Each row was made from one small tree. The marks that hang from a mark follow it in brackets, in alphabetical order. Every link used is in the known rows. Write each row's tree.
Known rows:
Z(L(E N)): [-3.22  0.15  3.74  0.15 -0.24  5.21  0.07  5.79  3.14 -2.27 -0.18  1.35
 -2.09  1.41  1.76  1.34 -1.07  0.32  3.04  2.30 -5.12 -0.09 -5.95]
M(E(N Z(L))): [-6.77  1.35 -0.11  0.31 -3.06  5.14 -1.76  4.74  4.84 -0.72 -2.31  4.21
  0.12 -3.18  1.32  2.23 -4.79 -1.27  1.09  3.23 -3.79  2.05 -1.03]
Z(L(E N(K M))): [-0.99 -0.51  4.50 -0.86 -1.09  5.57  0.67  5.27  0.65 -3.71 -0.44  5.12
 -4.93  0.70  1.27  1.74 -1.54  1.70  4.50 -0.87 -5.74 -3.05 -4.68]
M(E(N)): [-4.88  0.34  2.37 -0.64 -2.39  2.56 -2.48  3.56  4.11 -0.56 -0.97  0.90
  1.19 -2.89  1.84  3.23 -3.08  0.19  0.23  0.93 -3.42  1.77 -1.20]
Z(L): [-3.78 -0.12  0.40 -0.78 -2.89  2.66 -0.07  4.44  1.45 -0.90  0.08  0.82
 -1.54  1.05  3.44 -0.77 -4.42  0.04  2.78  1.34 -3.99 -0.43 -4.13]
N(K(L) Z): [ 2.35  1.29  0.83 -0.74 -0.87  1.57  3.35  4.26 -2.67 -1.41 -0.02  1.62
 -1.44 -1.32  2.90  2.40 -4.76  1.72  4.61 -3.06 -3.22 -4.12 -0.70]
N(M(K)): [-1.07 -0.21  3.71 -2.35 -3.06  0.64 -0.77  2.76  1.49 -1.87 -0.45  0.19
  0.80 -1.49  3.49 -0.64 -1.07 -0.66  0.70 -3.76 -3.20 -1.66 -2.78]
Z(L(E M)): [-0.83  0.37  3.82 -1.38 -1.40  5.68  3.38  5.08  1.74 -1.09 -1.03 -0.31
 -3.81  0.99  4.05  0.52 -2.54 -0.30  2.69  4.35 -8.24 -1.27 -5.65]
L(E(Z) M(K)): [ 2.11  1.95  5.69 -1.57 -1.84  5.86  1.54  4.36  4.79 -1.04 -1.27 -0.43
  0.06 -2.26  4.73 -0.12 -0.05 -3.62 -1.36  3.88 -5.73 -2.82 -2.45]
K(E(Z(L))): [-3.96  0.35 -0.70 -0.48 -2.10  4.14  1.65  5.37  1.32 -1.14 -2.05  1.80
 -1.43  0.60  2.83 -1.86 -3.35  0.04  0.83  2.81 -3.79 -0.37  0.59]
K(E(N Z) L(M)): [-0.91  0.32  0.12 -2.56 -0.23  6.16  3.15  5.75  0.35 -0.10 -5.74  2.50
  0.74 -2.54  1.70  5.84 -1.42 -0.43 -0.54  3.22 -4.45 -0.64  1.46]
E(N Z): [-1.35 -0.30  0.77 -1.52 -4.35  4.26 -2.76  4.89  3.21  0.03 -1.02  4.16
  1.17 -2.31  2.13  2.43 -4.07 -2.94  0.23  3.07 -3.81 -0.05 -0.62]
L(M N(K)): [ 1.53 -0.61  4.24 -0.05 -1.52  4.40 -2.36  4.39  1.92 -4.16  1.78  2.45
 -1.85  0.78  4.74  2.89 -1.12 -0.28  0.06  1.23 -4.81 -3.15 -2.25]
L(E(Z) M): [ 2.19  1.49  4.24 -2.07 -1.38  6.17  2.11  5.34  2.72 -0.33 -0.39  1.18
 -1.18 -0.92  5.09  0.53 -0.99 -3.15 -0.18  5.30 -7.93 -3.63 -1.68]
L(N(K(Z))): [ 0.37 -0.64  2.43 -0.82  0.74  3.19 -1.87  3.11  2.00 -1.96  0.74  2.91
 -2.69 -0.96  3.24  2.34 -3.40  0.29  0.67 -0.91 -1.51 -2.78  0.59]
E(N Z(L(M(K)))): [-2.39 -0.04  1.56 -0.97 -4.73  6.09 -1.68  4.60  4.65 -1.68 -3.24  2.77
 -0.04 -2.50  2.92  2.70 -3.78 -3.82  0.51  3.94 -4.74  1.74 -3.82]
K(E L(M(Z))): [-2.60  0.32  1.37 -2.06  1.20  3.75  3.87  4.97 -0.27 -0.15 -3.47 -0.42
  1.30 -2.34  1.86  2.04  1.46  0.99 -2.07 -0.69 -1.03 -2.44  0.50]
Z(L(N)): [-4.47 -0.47  1.48  0.62 -1.51  3.40 -2.07  5.12  2.53 -3.02  0.47  1.85
 -0.94  1.97  2.49  1.41 -2.37 -0.23  2.05  0.70 -3.25  0.33 -4.81]
L(E N(Z)): [ 1.21  1.37  5.86  0.12  0.33  2.30  1.27  5.33  1.74 -2.69  1.44  0.19
 -0.34  0.77  2.39  2.50 -1.10 -0.52  3.96  0.09 -6.31 -0.89 -3.54]
K(E(N) L(M)): [-1.28 -0.90  1.22 -2.58  0.15  4.53  2.93  5.14 -0.64 -0.41 -5.59  0.41
 -0.13 -1.34  1.26  5.96 -1.11  1.74  0.46  1.54 -4.39  0.31 -0.37]
E(Z): [-0.86  0.82  0.80 -1.46 -3.01  3.30 -0.86  4.51  2.31 -0.50  0.52  2.16
  0.78 -0.73  4.21 -0.72 -2.93 -2.70 -0.36  2.26 -3.67 -2.34 -0.30]
M(K(Z)): [-0.69  0.20  2.40 -2.03 -0.37  0.95 -0.18  1.83  3.24  0.12 -1.00 -1.51
 -0.19 -2.69  3.85 -0.19 -3.06 -1.41 -0.46 -1.54 -0.78 -0.50 -0.63]
M(K Z(L(E))): [-4.62  0.95  4.55 -0.57 -2.07  4.44  0.39  4.22  4.82 -0.64 -0.96 -0.11
 -0.05 -3.15  0.68 -2.13 -0.77 -1.38  0.38 -0.35 -0.51 -0.27 -5.18]

Write each row's tree:
[-0.55 -0.05  5.54  0.11 -1.23  3.43 -2.64  3.59  4.25 -3.94  0.04 -0.98
  1.59  0.19  4.55  2.54  1.10 -1.95 -1.79  0.43 -3.36 -0.19 -4.27] => L(M(K) N)
[ 0.69  0.22  0.40 -3.51  2.44  3.03  4.70  3.15 -0.75  1.18 -3.03 -0.09
 -1.68 -2.17  4.26  4.11 -2.49 -0.18  0.86  0.25 -4.05 -2.71 -0.37] => K(L(M) Z)
[-1.35 -0.87 -0.41 -1.76 -5.44  5.55 -1.65  4.77  0.75 -2.00 -1.80  8.96
 -3.23 -2.21  0.98  2.15 -6.15 -0.85  3.74  0.69 -4.96 -1.70 -1.26] => E(N(K M) Z(L))
[-0.86 -1.33  2.52 -4.05 -1.87  1.38 -1.07  1.78  2.46  0.02 -3.73  2.29
 -0.40 -4.51  1.20  3.38 -3.49 -1.21  1.20 -3.30 -2.35  1.05 -1.11] => E(N(M(K(Z))))
[-5.50  1.03  2.02 -1.18  0.08  4.95  0.42  4.33  3.27  0.11 -3.51  1.96
  2.58 -6.00  0.13  6.24  0.30 -0.44 -1.67 -0.45 -1.20  0.12 -0.75] => K(L(M(E(N) Z)))
[ 3.34  1.22  5.62 -0.27 -0.53  7.90 -0.40  5.52  3.43 -3.17  0.51  4.24
 -2.41 -0.64  4.21  2.40 -0.52 -2.12 -0.04  4.58 -6.22 -4.83 -1.15] => L(E(Z) M N(K))
[-2.03  1.38  4.29 -1.20  1.19  2.04  0.93  1.27  4.73 -1.04 -1.65 -2.82
  0.06 -3.94  5.31  1.20 -1.22 -0.94 -2.31 -0.32 -2.89  0.00  0.32] => L(M(E K(Z)))
[-1.68 -0.60  3.60 -2.20 -1.71  0.82  0.91  3.08  0.89 -2.31 -2.59 -1.02
  0.57 -0.84  2.56 -1.11  0.26  1.54 -0.22 -3.58 -2.87 -0.76 -0.27] => N(M(K(E)))
[-2.35 -0.26  4.21 -0.46 -0.91  3.91 -2.89  5.08  3.60 -2.69  1.34  1.93
  1.92 -0.94  2.80  2.53  1.46 -2.62 -2.14  0.55 -1.80 -1.35 -2.42] => L(M(Z) N)
[-1.18 -0.47  3.52 -1.92 -2.65  6.80  1.33  5.58  2.54 -0.60 -2.59  1.67
 -3.18 -0.45  2.18  3.46 -3.72 -0.69  3.26  5.14 -7.99  1.10 -5.98] => Z(L(E(N) M))
[ 0.71 -0.47  1.27 -1.99  0.68  2.35  1.83  2.67 -0.01 -0.67 -1.67  0.68
 -3.97 -1.33  3.43 -0.67 -4.19  2.76  0.18 -0.64 -1.79 -2.63  3.68] => N(K(E Z))
[-2.87 -0.21  3.95  0.56 -1.66  4.15 -1.90  4.29  4.25 -4.45 -0.52 -0.49
 -0.04  0.93  3.86  1.96 -0.46 -1.76  0.39  1.07 -3.84  1.21 -6.24] => Z(L(M(K) N))
[-1.84  1.20 -0.78 -1.60  0.50  3.90  3.81  5.32 -0.29  0.09 -3.96  1.20
  0.87 -1.15  2.17  1.16 -0.69  0.78 -0.31  0.95 -2.03 -2.72  2.23] => K(E(Z) L)
[-5.35  1.15  0.99 -0.36 -0.79  4.27 -1.09  3.97  2.71 -0.34 -2.42  4.25
  0.97 -6.83 -1.26  4.45 -1.83  1.50 -0.61 -2.46  1.98 -1.50  0.55] => M(E(N(K(L))) Z)
[ 1.29 -0.27  4.06 -1.63 -3.06  5.36 -0.92  4.42  2.37 -0.39 -1.02  3.04
 -3.22 -2.29  1.24  2.31 -4.21  0.63  2.29  2.11 -4.84 -1.82 -2.59] => L(E(N(K)))
[-4.00  0.44  0.56  0.63 -2.02  4.95 -2.00  5.67  3.48 -2.77 -0.06  4.18
 -0.03  0.94  2.78  1.04 -2.59 -2.29  1.33  2.41 -3.48 -0.36 -2.76] => E(Z(L(N)))
[-5.55  0.35  3.64  0.52 -2.71  4.53 -1.35  3.30  5.73 -2.59 -3.18 -0.26
  0.03 -3.03  2.45  3.10 -2.46 -0.56  0.22  1.53 -4.06  3.67 -4.40] => Z(L(M(E(N) K)))
[-4.24 -1.32 -0.73 -2.03 -0.28  3.40  1.52  4.05  1.29  0.21 -4.94  1.67
 -3.06 -1.68  0.38  2.32 -5.58  1.93  2.14  1.46 -3.08  3.37  0.30] => K(E(N) Z(L))
[-1.86  0.49  1.03 -2.44  3.40  1.48  4.53  2.54  0.82  0.63 -5.49 -2.56
  0.00 -3.13  1.62  1.56 -0.87  1.99 -0.79 -2.98  0.68 -0.86  1.95] => M(K(E L Z))
[ 0.88  0.87  4.14 -1.68 -2.98 -0.83  1.06  2.85 -0.05 -2.96  0.32 -0.14
  0.91 -1.26  3.56  0.09 -2.50 -0.96  3.59 -4.93 -4.69 -1.18 -2.57] => N(M(K) Z)
[-2.09 -0.74  0.67 -2.33  1.18  3.40  4.16  3.73  0.15 -0.75 -3.42 -0.58
 -4.20  0.49  4.27  0.37 -4.07  1.64  0.96  2.33 -5.36  0.44  0.40] => K(E Z(L(M)))
[-2.06 -0.23  0.84 -2.63  0.07  2.81  3.33  4.25 -2.40 -1.52 -2.91  4.07
 -0.65 -3.37 -0.14  1.09  0.32  3.46  0.29 -5.46  0.90 -4.91  2.23] => N(K(E L) M(Z))
[ 0.30 -1.22  2.89 -2.24  1.92  2.29  0.54  3.28 -0.58 -3.10 -1.93  3.90
 -3.49 -0.80  1.88  2.25 -1.51  2.93  1.07 -3.40 -2.29 -2.72  3.37] => L(N(K(E Z) M))
[-8.35  1.32  3.24 -0.16 -2.28  2.04 -0.88  2.90  4.27 -2.58 -0.99  1.51
  1.31 -4.29  0.93 -1.64 -0.08 -0.25 -0.29 -4.79  0.28  0.17 -2.42] => N(M(E K Z(L)))
[ 1.76  0.07  4.84 -2.93 -2.45  2.13  2.24  4.74 -0.44 -1.05 -1.25  3.14
 -1.26 -2.03  0.94  3.89 -3.73 -0.12  6.00 -1.35 -8.58 -0.29 -3.21] => L(E(N(M Z)))
[-2.14 -0.01  1.96 -2.42  0.50  1.34  3.89  3.49 -0.97 -1.50 -4.88 -0.68
  0.85 -1.52  1.22  1.38  1.31  2.60  0.42 -5.00 -1.48 -1.73 -0.25] => N(M(K(E L)))
[-3.88  0.11  2.41 -0.19 -2.41  3.90 -1.94  4.58  3.50 -3.78 -1.33  4.66
  0.75 -0.72  2.09  0.85 -0.46 -2.54  1.19 -1.57 -2.93 -0.65 -3.29] => E(Z(L(N(M(K)))))
[-3.75 -0.23 -0.81 -1.10 -4.74  5.31 -1.90  5.47  2.92 -0.26 -1.91  5.17
 -0.44 -1.36  1.44  2.19 -5.73 -2.53  2.30  3.64 -4.32  1.25 -2.50] => E(N Z(L))
